Each row was made from one small tree. Brackets hold a mark, then the marks that hang from it, in the order of their numbers. Every link used is in the known rows. Write each row's tree.
(in the rows, 128 means zero)
Known rows
(J_342 (J_59 (J_207 J_836))): [136 111 156 113 130 134 151 133 207 113 147 111 121 162 113 117 106  65
 126 110 125 123 157 147 152 131 106 103 125 156 110 101 112 100 117  96
 117  94 114 138 149 133 100 119]
(J_142 J_200): [134 144 131 120 152 128 163 141 174 126 150 113 120 104 117 122 119 141
 136 119  66 120 130 128 107 142 106 103 114 136 155 119  98 123 117 105
 138  97 124 127 137  79  98 111]
(J_627 (J_10 J_95 (J_836 J_207))): [128 142 127 110 123 149 106 161 107 146 131 115  94 117 125 106 135 100
 110 116 160  65 100 130 123 141  98  90 138 123 109 116  98 130 115 127
 134 153 154 120 122 114 136 110]
(J_10 J_95 (J_627 J_142) (J_836 J_131)): [125 179 130 128 107 128 114 152  50 145 123 110 115  98 135 114 150 164
 150 130 190 124 121 119  68 129 129 138 154  60  59  85 102 140 123 139
 149 138 140 142 111 197 132 110]
(J_627 (J_10 J_95) J_41 J_142): [125 134 138 145 123 148 116 116  89 127 114 126  86 128 131 105 102 131
 144 121 149  54 123 121  90 107 157 130 131  94 115  99 124 158 142 138
 113 151 158 156 124 147  98 114]
(J_627 J_10 J_142): [126 131 166 135 106 152 116 130 109 121 118 124 100 154 122 116  88 173
 133 130 122  26 132 129  97 106 158 133 117 124 141 126 108 112 132 122
 117 127 158 158 131 128  97 114]
(J_627 (J_10 J_836) J_41 (J_142 J_200)): [132 123 178 122 133 144 142 110  88 118 118 120  99 119 132 118  85 140
 134 135 122  35 118 122  34  98 135 125 127 117 147 109  89 143 135 118
 119 160 148 145 121  96  90 108]
(J_342 (J_59 J_207)): [137 115 118 113 134 126 157 127 200 135 164 107 122 134 115 115 105  80
 136 114 130  72 146 145 139 157 106  92 120 135 134 113 111  84 117 111
 127 112 122 139 151 142 100 114]
(J_10 J_95 J_627 J_836): [125 172 112 132 117 127 145 160  65 140 144 117 106  91 126 110 155 137
 144 101 161 136 128 123  96 159 135 123 174  94  87  91 100 140 112 126
 145 141 125 101 116 144 127 119]
(J_548 J_30 J_856): [150 135 135 126 167 126 132 139 175 133 149 136 120 135 123 111 126 152
 120 104 127 176 106 142 129 112 164 109  96 118 177  95 108  87 121 111
 116 100 121 128 136 113 104 109]
(J_86 (J_41 J_627)): [125 132  90  98 141 138 135 169 166 133 152 121 114 125 109 118 137 139
 106 146 113 165 161 147 154 138 125 129 113 154 179 103 111 122 141 113
 135  76 122 101 140 111  97 118]
(J_207 (J_836 J_131) (J_856 (J_548 J_30))): [129 125 198 100 161 118 125 139 141 119 153 125 123 152 116 114  85 111
 109 115 133 233 152 135 156  97 116 106  71 110 135  68 109 120 123 107
 115 124 115 113 145  96 128 108]
(J_627 J_41 J_142): [121 126 134 140 117 125 144 110 139 127 120 124 113 149 123 114 122 145
 140 113 118 112 126 134  77  91 152 121 102 126 146 102 112 149 141 118
 111 128 142 167 143  90 101 107]
(J_93 (J_836 (J_10 J_95) (J_207 J_856))): [118 148 126 110 166 123 116 129 100 154 154 122 107 111 117 109 138  91
 123 127  98 198 146 145 128 145  43  55  98 136 161 134 108 166  97 129
 137 123 154 157 134 103 172 104]
(J_59 J_207): [130 126 119 119 134 129 154 149 175 138 146 110 104 115 117 113 137  99
 114 113 118  70 132 145 149 156 130  94 140 133 138  99 112  97 117  99
 120 111 117 124 153 107 101 115]
(J_59 (J_207 (J_836 J_10)) J_342): [136 135 170 128 161 120 141 165 140 120 148 122 106 143 119 111  95 141
 125 121  82  99 147 150 130  82 120  90 179 160 126  99 111 124 124  82
 131  94 100 117 138 142  90 114]
(J_41 J_627): [127 135 120 116 133 123 136 174 143 129 151 112 115 116 111 117 128 152
 135 128  92 174 129 140 136 138 117 112 110 138 169 104 104 137 135 114
 119  94 119 104 144 126  94 112]
(J_659 (J_836 (J_10 (J_627 J_41)) J_131)): [123 174  92 131 142 132 141 130  62 140 149 133 108 135 126 101 119 150
 149 150  83 221 140 138 129 102 108 159 202 140 125  81 121 118 143  98
 162 122 128 116  99 212 103 100]
(J_10 J_95 J_627 (J_836 J_131 J_207)): [126 183  95 110 122 125 107 162 109 155 144 116 116  86 128 111 180 111
 133 124 186 184  98 132 123 155  82 106 159  96  50  99  98 137 110 128
 168 121 138 123 115 181 146 107]
(J_659 (J_836 J_131 (J_207 (J_856 J_548)))): [123 137 161  85 121 145 127 154 171 147 159 120 114 153 109 112 104  80
 124 140 122 211 129 138 200 127  82 103  77 129 121  88 113 129 125 111
 138 136 135  95 135  92 148 100]
(J_200 (J_142 J_627)): [133 137 104 149 136 123 127 133 141 135 139 122  95 124 124 115  96 158
 120 126  90 165 135 138  71 132 144  89 139 111 129 136 116 123 133 112
 143  97 122 139 136 114 104 120]
(J_548 J_30): [134 144 138 125 145 119 133 168 157 131 146 120 117 134 119 111 131 147
 118  95 114 182 125 134 107 131 153 106 103 119 155 100 101  96 123 113
 109 113 119 139 144 101 117 108]
(J_95 (J_10 J_627 (J_836 J_131))): [135 150 108 128 129 140 143 154  46 134 141 133 131 129 126 105 151 163
 146 135 133 136 115 128  90 123 131 113 191  97 132 105  94 107 136 114
 172 152 130  97 103 220  98 115]
(J_342 (J_59 (J_207 J_856))): [131 120 124 104 141 122 163 107 200 131 177 104 129 147 118 120  88  59
 136 120 137  86 160 147 144 174  89  68  93 122 155 119 106  99 110 119
 124 124 117 116 156 122 104 112]
(J_200 J_142): [124 120  99 141 132 126 139 151 126 146 126 129 106 143 122 114 113 151
 134 117  98  96 137 133 112 131 144  82 136 111 146 128 122 134 136 110
 130 103 122 127 142  66  90 119]
(J_627 (J_10 (J_836 J_207)) (J_142 J_200)): [132 140 188 107 126 153 108 155 131 124 123 113 105 115 124 126 102 131
 125 140 133  53 105 126  56 123 106 108 102 134 126 133  83 130 115 120
 129 128 163 169 133 104 122 105]
(J_30 (J_548 J_856)): [154 100 127 113 167 136 175 118 157 138 155 128 128 131 122 108 119 154
 127 101 111 114 123 150 166 114 142  85 125 110 166  97 112 119 122 103
 129  91 134 129 134  92  98 108]
(J_59 (J_207 (J_836 J_131) J_856)): [130 132 147  98 153 125 132 118 156 120 137 107 117 149 125 119 119  76
 101 147 129 138 147 151 168 127  80  89 117 126 122  91 107 119 114  96
 136 101 105 112 142 124 105 112]
(J_10 J_95 J_627): [121 178  96 143 120 130 135 152 125 136 147 119 103  89 122 110 146 142
 152 105 135 152 132 124 124 166 141 126 165  98  91  96 114 136 116 125
 141 110 131 116 123 163 114 121]
(J_856 J_548): [123 120 155 126 128 132 161 152 147 134 154 124 114 119 107 109 107 140
 138  93  94 114 140 130 157 115 137 112 109 134 147  93 115 117 121 107
 118 130 131  96 146  64 113 116]
(J_93 (J_836 (J_10 (J_627 J_41)) J_207)): [112 159 124 131 143 121 120 102  84 143 136 144 107  99 117 106 148 115
 134 125  91 252 125 151 111 117  82 111 148 182 141 123 108 151 109 109
 136 114 152 182 129 147 142 108]
(J_836 (J_207 (J_856 J_548))): [115 127 161 109 127 135 143 132 189 141 166 120 118 135 106 116 105  90
 126 109 125 155 135 142 170 141  91  73  65 136 147 115 109 144 106 116
 121 126 141 110 160  51 132 111]
(J_59 J_342): [137 141 129 127 120 125 154 151 158 136 150 120 128 150 120 113 105 171
 141  99 102 100 117 134 116  95 142  88 116 139 123 117  99 131 132 103
 141 113 113 109 134  93 100 111]
(J_142 J_627): [137 151 113 134 131 119 144 125 172 122 152 114 110 111 118 117 117 148
 118 113  83 169 127 141  84 131 126 111 127 137 120 124  98 108 127 107
 144 101 126 124 137 135 115 110]
(J_93 J_836): [128 123 142 123 124 126 140 129 108 139 124 127 110 122 115 113 137 132
 121 109  81 183 129 136 121 114 119 107  86 156 163 124 100 131 115 105
 128 118 134 147 135  73 136 115]
(J_41 J_86 (J_627 J_10)): [135 118 151 120 124 128  87 157  97 128 143 120 106 109 113 119  95 139
 138 129 140  98 138 137 162 114 132 127 133 152 202 124 107 123 145 113
 131 125 141  95 144 152  73 112]
(J_10 J_836): [130 132 125 116 124 130 161 145 103 138 140 115 121 136 120 113 142 137
 120 101 113 104 128 133  98 119 122 104 129 128 145 114  91 119 123 105
 133 144 122 114 130  66 116 109]
(J_342 J_59): [133 123 111 119 122 131 161 123 187 134 162 119 137 160 113 116  99 119
 149 103 110 110 146 136 123 131 106  98 101 141 139 125 105  98 124 114
 135 114 131 136 137 118 107 109]
(J_142 J_200 (J_627 J_10 (J_41 J_86))): [148 140 141 138 151 118 117  69 141 112 156 122  99  76 125 120  67 107
 133 125 111 134 126 134  82 107 124 116 146 147 171 131  96 122 136 105
 152 134 141 131 134 141  79 107]
(J_207 J_836 J_856): [125 130 155 117 133 129 147 127 158 110 139 118 122 171 117 120 104 106
 119 121  96 173 155 139 138 115 113  96  98 144 149 108  99 148 122 100
 123 107 117 106 139  66 107 113]
(J_41 J_86 J_627): [135 123 135 122 128 107 109 163 138 133 156 110 118 100 110 121 131 136
 141 115 129 165 140 140 158 121 122 118 119 144 198 116 104 140 142 113
 128 115 125 110 156 114  91 107]
(J_41 J_86): [134 124 137 134 122 113 123 136 141 138 149 121 125 124 115 117 134 128
 128  96 136 103 137 136 148 109 136 104 133 137 175 124 107 115 129 103
 138 128 131 121 152  79 100 107]
(J_59 (J_207 J_836) J_342): [139 128 171 121 128 126 137 158 173 116 133 117 106 145 120 116 112 115
 120 104 117 107 125 143 144  96 150  98 141 151  96  89 106 131 126  84
 120  96  95 110 147  95  95 119]
(J_10 J_95 (J_627 J_41) (J_836 J_131)): [125 172  83 125 136 118 134 110  58 147 139 118 111  91 138 104 160 117
 149 116 173 171 111 127 100 127 105 122 178  84  78  73 105 145 127 124
 159 158 124 113 105 175 115 111]
(J_836 (J_10 J_95) J_131 (J_207 J_856)): [119 163  85 108 181 124 116 127 135 155 171 113 119 136 124 108 132 104
 126 145 122 142 131 146 146 141  20  56 135 108 126 126 115 141 114 127
 169 115 149 135 123 160 140  93]

Which tree is each row?
[134 137 114 151 135 138 112 122 101 127 125 130  85 134 126 113  57 161
 114 139  95 100 129 134  74 128 152 102 153 119 126 140 118 111 144 115
 142 104 137 130 127 149  87 122] : (J_200 (J_142 (J_627 J_10)))
[132 112 142 119 162 129 153 139 165 118 162 115 117 165 110 112  90  92
 129 120  86 108 177 150 140 114  79  99 164 166 132 103 117  95 116  92
 127  96 120 148 142 170 101 109] : (J_342 (J_59 (J_207 (J_836 J_10))))
[133 112 155 103 140 132 152 115 203 112 161 108 126 170 117 123  84  43
 127 123 135 139 173 148 157 149  92  79  99 140 136 103 107 119 110 105
 114 107 110 128 154 119 102 115] : (J_342 (J_59 (J_207 J_836 J_856)))
[120 179  99 147 133 139 150 156  66 141 152 130  90 109 124  98 130 133
 162 121  90 202 150 127 127 136 137 158 210 118 120  69 128 146 135 114
 139 139 129 108 100 201 118 109] : (J_659 (J_836 (J_10 J_95 (J_627 J_41))))
[130 142 110  94 128 127 123 149 135 150 136 115 127 139 123 114 163 113
 109 127 147 142  95 144 119 111  63  82 116 138 103 118  90 111 119 107
 157 128 135 133 129  98 139  97] : (J_10 (J_836 J_131 J_207))
[124 149 120 117 135 148 128 192 149 142 150 124 108 157 109 107 132 129
 123 134  60 168 137 145 144 120  91 114 150 174 150 112 109 107 129  98
 134 108 143 128 124 123 136  92] : (J_659 (J_836 J_10 J_207))
[128 144 144 103 149 142 128 173 179 117 149 109 117 101 112 132 116 154
 120 175 105 145 165 134  88 136 126 141  88 136 174 107 102 140 137 129
 129  58 132 146 141 121  94 115] : (J_86 (J_41 (J_627 (J_142 J_200))))
[130 147 126 138 119 144 160 165  68 124 143 136 126 131 119 107 145 152
 146 112 121 130 125 124  80 136 165 115 185 109 150 110  92 123 127 113
 146 159 128 105 113 185  97 119] : (J_95 (J_10 J_627 J_836))
[126 150  98 157 132 143 163 128 118 118 142 145 119 135 120  99 139 135
 159 114 107 148 126 130  98 128 168 127 179 125 154 101 113 141 141 110
 136 140 128 122 120 192  80 119] : (J_95 (J_10 (J_627 J_41)))
[132 133 166 134 136 145 133  99 121 113 120 122  99 119 128 117  78 144
 146 138  98  55 122 125  59 106 137 129 117 127 153 115 105 136 135 119
 113 124 153 163 129 120  80 111] : (J_627 J_10 J_41 (J_142 J_200))
[120 180  91 122 149 123 114 142 124 148 160 125 124 123 118 110 139 156
 137 147 114 177 123 149 133 129  59 107 180 150 109 123 113 109 116 108
 175  82 148 149 122 203 122 102] : (J_836 (J_10 J_627) J_131 J_207)
[124 148 137  99 115 146 130 165 197 137 150 117 114 168 114 118 124  77
 120 131 104 190 128 141 156 152 103  98  85 145 144 115 102 132 125 110
 124 123 132 109 136  75 141 101] : (J_659 (J_836 (J_207 J_856)))
[130 150 106 115 153 137 141 164  83 146 152 120 118 163 120 103 118 168
 130 151  53 149 145 139 140 104  88 133 169 140 149  98 114  94 144  96
 162 117 128 104 104 169 111  95] : (J_659 (J_836 J_10 J_131))
[124 134 135  96 124 126 143 138 151 142 148 115 127 147 121 120 143  87
 108 118 140 136 115 144 113 144  75  64  86 135 146 130  83 141 109 116
 134 143 133 114 143  51 137 101] : (J_10 (J_836 (J_207 J_856)))
[133 152 115  98 120 142 113 175 171 147 138 117 119 154 118 112 147 110
 115 140 111 200 107 140 171 124  88 120 114 147 102 104 107 104 134  97
 152 103 136 126 120 124 140  95] : (J_659 (J_836 J_131 J_207))
[136 128 203 109 158 113 145 167 177 137 176 117 113 112 117 113  64 105
 122  89 163 133 137 140 148 136 163  74  79  92 150  67 107 115 112 119
  93 148  93 100 170  97 114 116] : (J_59 (J_207 (J_856 (J_548 J_30))) J_342)
[142 153 114 134 163 114 166  87 197 116 159 114 105  83 123 119 105 121
 131 123  57 215 116 135  58 130 108 107 118 140 135 108  93 131 125 103
 145 102 122 135 133 118 100 106] : (J_142 J_200 (J_627 J_41))
[134 136 143 111 138 115 157 135 182 134 159 112 118 128 124 119  88 107
 126 116 135  76 131 147 137 145 132  60 112 116 138 106 104 134 117 108
 127 123  99  94 152 100  96 114] : (J_59 (J_207 J_856) J_342)
[145 157 108 119 142 133 114 124  62 135 143 109  96  99 133 106 104 138
 111 133 146 125 109 129  80 122 103 112 167  89  85 111  98 109 132 125
 174 152 139 108  98 212 125 110] : (J_142 (J_627 (J_10 J_95 (J_836 J_131))))
[129 156 100 105 146 141 119 178 137 150 151 120 116 162 116 106 134 136
 123 151  73 184 122 144 160 109  65 115 154 159 134 113 111  98 132  98
 163 105 143 133 114 159 139  87] : (J_659 (J_836 J_10 J_131 J_207))
[117 181  93 152 152 128 145 156  79 141 163 123 104  95 119 104 135 162
 155 120 102 125 152 130 115 154 113 121 204 113 119 102 123 134 112 123
 154 111 137 112 115 206 111 115] : (J_836 (J_10 J_95 J_627))
[111 186 101 130 153 128 123 140 132 145 174 118 108 105 120 110 132 106
 142 132 130 168 143 142 122 180  72  77 161 117 122 120 114 153 100 137
 150 112 149 131 128 192 132 108] : (J_836 (J_10 J_95 J_627) (J_207 J_856))
[121 132 148  99 132 121 120 114 151 142 131 126 119 130 115 119 138  79
 108 126 108 218 123 149 138 142  70  68  53 159 163 144  94 149  99 116
 126 113 143 149 147  43 159 109] : (J_93 (J_836 (J_207 J_856)))
[128 137 151 104 146 157 106 163 132 111 137 115 102 114 116 127  83 161
 123 185 120  85 155 130  97 134 129 152 107 137 176 117 105 129 145 130
 127  68 148 141 130 151  80 120] : (J_86 (J_41 (J_627 J_10 (J_142 J_200))))
[130 134 155 134 142 128 154 109 167 119 132 117 116 116 125 121 111 136
 150 124  86 111 126 128  55 104 130 116  97 125 149 103 101 149 132 116
 118 110 138 168 139  79  93 106] : (J_627 J_41 (J_142 J_200))
[133 111 137 137 124 128 108  82  98 130 133 134 104 131 123 109  95 107
 134 103 148  65 134 134 144  87 144 119 145 148 185 124 116 121 144 105
 134 154 145 117 138  94  76 111] : (J_627 J_10 (J_41 J_86))
[128 156 167 146 124 109 119  93 127 120 144 124 116  73 124 129 114 136
 168 117 159 135 144 123  73 110 162 150 139 119 153 105 103 157 130 117
 133 114 144 163 148 132  80 110] : (J_10 (J_627 (J_41 J_86) (J_142 J_200)))
[131 137 181 128 129 148 124 136 132 113 125 114 107 115 123 124  72 161
 140 142  99  35 129 120  72 122 139 126 112 123 150 123 101 119 129 121
 122 110 153 153 130 123  91 114] : (J_627 J_10 (J_142 J_200))
[115 142 136 102 168 131 136 121 135 152 176 121 126 147 110 108  94 118
 122 142 106 144 142 151 171 108  39  67 108 139 153 111 118 122 111 114
 154 126 151 119 144 124 133  96] : (J_836 J_10 J_131 (J_207 (J_856 J_548)))
[121 149 129 105 144 143 134 163 154 142 161 121 113 172 113 111 110 103
 118 147  73 180 149 146 146 142  74  92 120 160 173 122 107 125 123 107
 139 123 139 117 129 121 138  93] : (J_659 (J_836 J_10 (J_207 J_856)))
[122 175 115 121 112 129 120 168 123 145 144 119 108  85 122 113 175 105
 134 105 173 166 106 130 112 168 108 105 161 110  73 103  97 142 105 128
 146 131 140 120 127 150 143 113] : (J_10 J_95 J_627 (J_836 J_207))
[111 180 110 123 142 128 130 130 138 137 168 125 121 132 115 117 117 130
 131 139 111 167 143 152 121 162  66  85 145 152 151 137 109 132 103 117
 150  97 143 133 135 170 119 106] : (J_836 (J_10 J_627) (J_207 J_856))
[137 132 187 124 136 112 105 168 150 122 145 104 122  72 114 136 112 151
 159 136 125 148 145 130  97 114 126 127  91 121 190 109  91 155 134 125
 120  98 135 142 161 121  87 105] : (J_41 J_86 (J_627 (J_142 J_200)))
[124 151 101  95 140 123 121 111 185 144 152 115 131 154 123 119 131  98
 114 140 136 160 116 150 148 138  48  61  80 129 127 136 101 130 119 116
 154 103 139 128 140 103 128  98] : (J_836 J_131 (J_207 J_856))
[136 157 174 140 127 144 156 167  88 113 133 127 127 101 123 121 124 170
 163 137 114 103 125 112  16 136 163 131 161  92 145 109  82 129 129 124
 136 141 139 143 117 196  99 116] : (J_95 (J_10 (J_627 (J_142 J_200)) J_836))
[122 167 112 126 152 119 126 120  29 146 140 134 118 100 122 108 130 176
 140 144  85 208 143 142 117 112  78 123 164 154 138 122 109 111 114 106
 172 107 140 153 110 191 130 110] : (J_93 (J_836 (J_10 J_627) J_131))
[135 122 118 143 132 131 100  93  90 137 137 127  93 104 125 103 110  94
 139  98 166  64 129 128 152 103 142 116 157 112 157 110 123 145 141 123
 129 168 151 107 131 128  88 113] : (J_627 (J_10 J_95) (J_41 J_86))
[140 133 201 123 133 126  83 158 109 116 137 110 107  76 117 131  75 152
 156 149 138  84 141 126  99 115 134 139 106 128 199 121  98 143 142 128
 118 110 149 136 147 156  73 109] : (J_41 J_86 (J_627 J_10 (J_142 J_200)))
[135 130 144 108 147 130 129 137 155 122 131 109 108 138 121 114 142  94
 102 136 120 142 129 148 164 112  97 106 143 140  99  86 113 104 122  86
 140  85 110 128 138 138  97 114] : (J_59 (J_207 (J_836 J_131)))
[125 175 172 117 115 133 120 163 144 127 132 115 122  85 123 132 138 139
 143 135 149 156 113 126  44 146 119 125 117 121  94 118  82 146 104 121
 134 103 145 168 137 122 129 109] : (J_10 (J_627 (J_142 J_200)) (J_836 J_207))
[119 171 125 148 149 134 131 155  89 122 146 126 100 113 117 107 130 152
 144 118  93 178 165 132 121 125 115 135 209 130  98  91 122 143 116 109
 142  93 131 123 115 192 111 120] : (J_207 (J_836 (J_10 J_95 J_627)))
[122 125 155  98 116 156 104 172  68 123 128 123 104 139 119 120 102 157
 104 168 158  74 151 134  87 112 153 153 122 137 166 110  98 127 151 130
 123 123 147 120 126 136  98 120] : (J_86 (J_41 (J_627 (J_10 J_836) J_142)))
[122 180 103 129 157 117 121 123  20 155 144 130 104  78 125 104 145 163
 152 136 105 208 145 135 123 126  72 119 181 119 114 109 118 128 111 126
 173 118 144 147 101 216 142 114] : (J_93 (J_836 (J_10 J_95 J_627) J_131))
[127 153  96 113 162 124 122 138 139 149 158 119 128 156 118 108 139 142
 115 145  87 138 118 152 140 107  44  84 147 155 136 130 110 106 123 105
 165  93 148 151 129 158 119  92] : (J_836 J_10 J_131 J_207)
[133 153 148 137 113 143 128 154  38 127 124 133 133 139 129 111 137 182
 147 142 151 111 125 120  52 104 155 135 173  80 117 107  94 119 140 127
 154 152 144 144 108 234 108 111] : (J_95 (J_10 (J_627 J_142) (J_836 J_131)))
[119 163 131 137 144 122 136 126  51 139 144 135 114  98 116 108 129 174
 147 125  73 197 152 139 107 123 105 126 159 162 156 124 108 122 106 109
 147 108 143 149 121 151 130 117] : (J_93 (J_836 (J_10 J_627)))
[137 131 178 110 136 122 141 140 187 114 143 112 114 158 122 121  90  92
 119 118 125 114 143 149 147 115 130  70 115 137 120  94 102 145 120  93
 119 108  93 105 151  98  96 116] : (J_59 (J_207 J_836 J_856) J_342)
[129 111 173 147 109 132  89  84  87 126 118 132 105 136 125 115  86 129
 137 112 164  41 132 128 107  72 169 138 126 128 165 125 115 134 152 121
 116 158 162 159 145 111  79 107] : (J_627 J_10 (J_41 J_86) J_142)
[121 127 139 111 120 157  97 162 115 116 124 123  99 145 114 120  89 164
 112 172 140  77 157 139 116 119 155 157 106 138 171 116 115 121 151 131
 118  85 151 135 134 152  88 122] : (J_86 (J_41 (J_627 J_10 J_142)))
[127 155 107 121 142 151 124 202 141 151 152 119  96 134 114 101 143 112
 129 127  83 161 132 135 152 140  88 111 162 137 121 103 117 131 123 112
 140 121 149 133 117 148 154  95] : (J_659 (J_836 (J_10 J_95) J_207))
[119 171  92 149 125 125 143 113 128 136 144 128  99  92 126 107 146 114
 158  99 137 169 126 128 121 151 142 125 166 104  98  85 119 158 123 125
 134 128 129 130 121 159 106 120] : (J_10 J_95 (J_627 J_41))
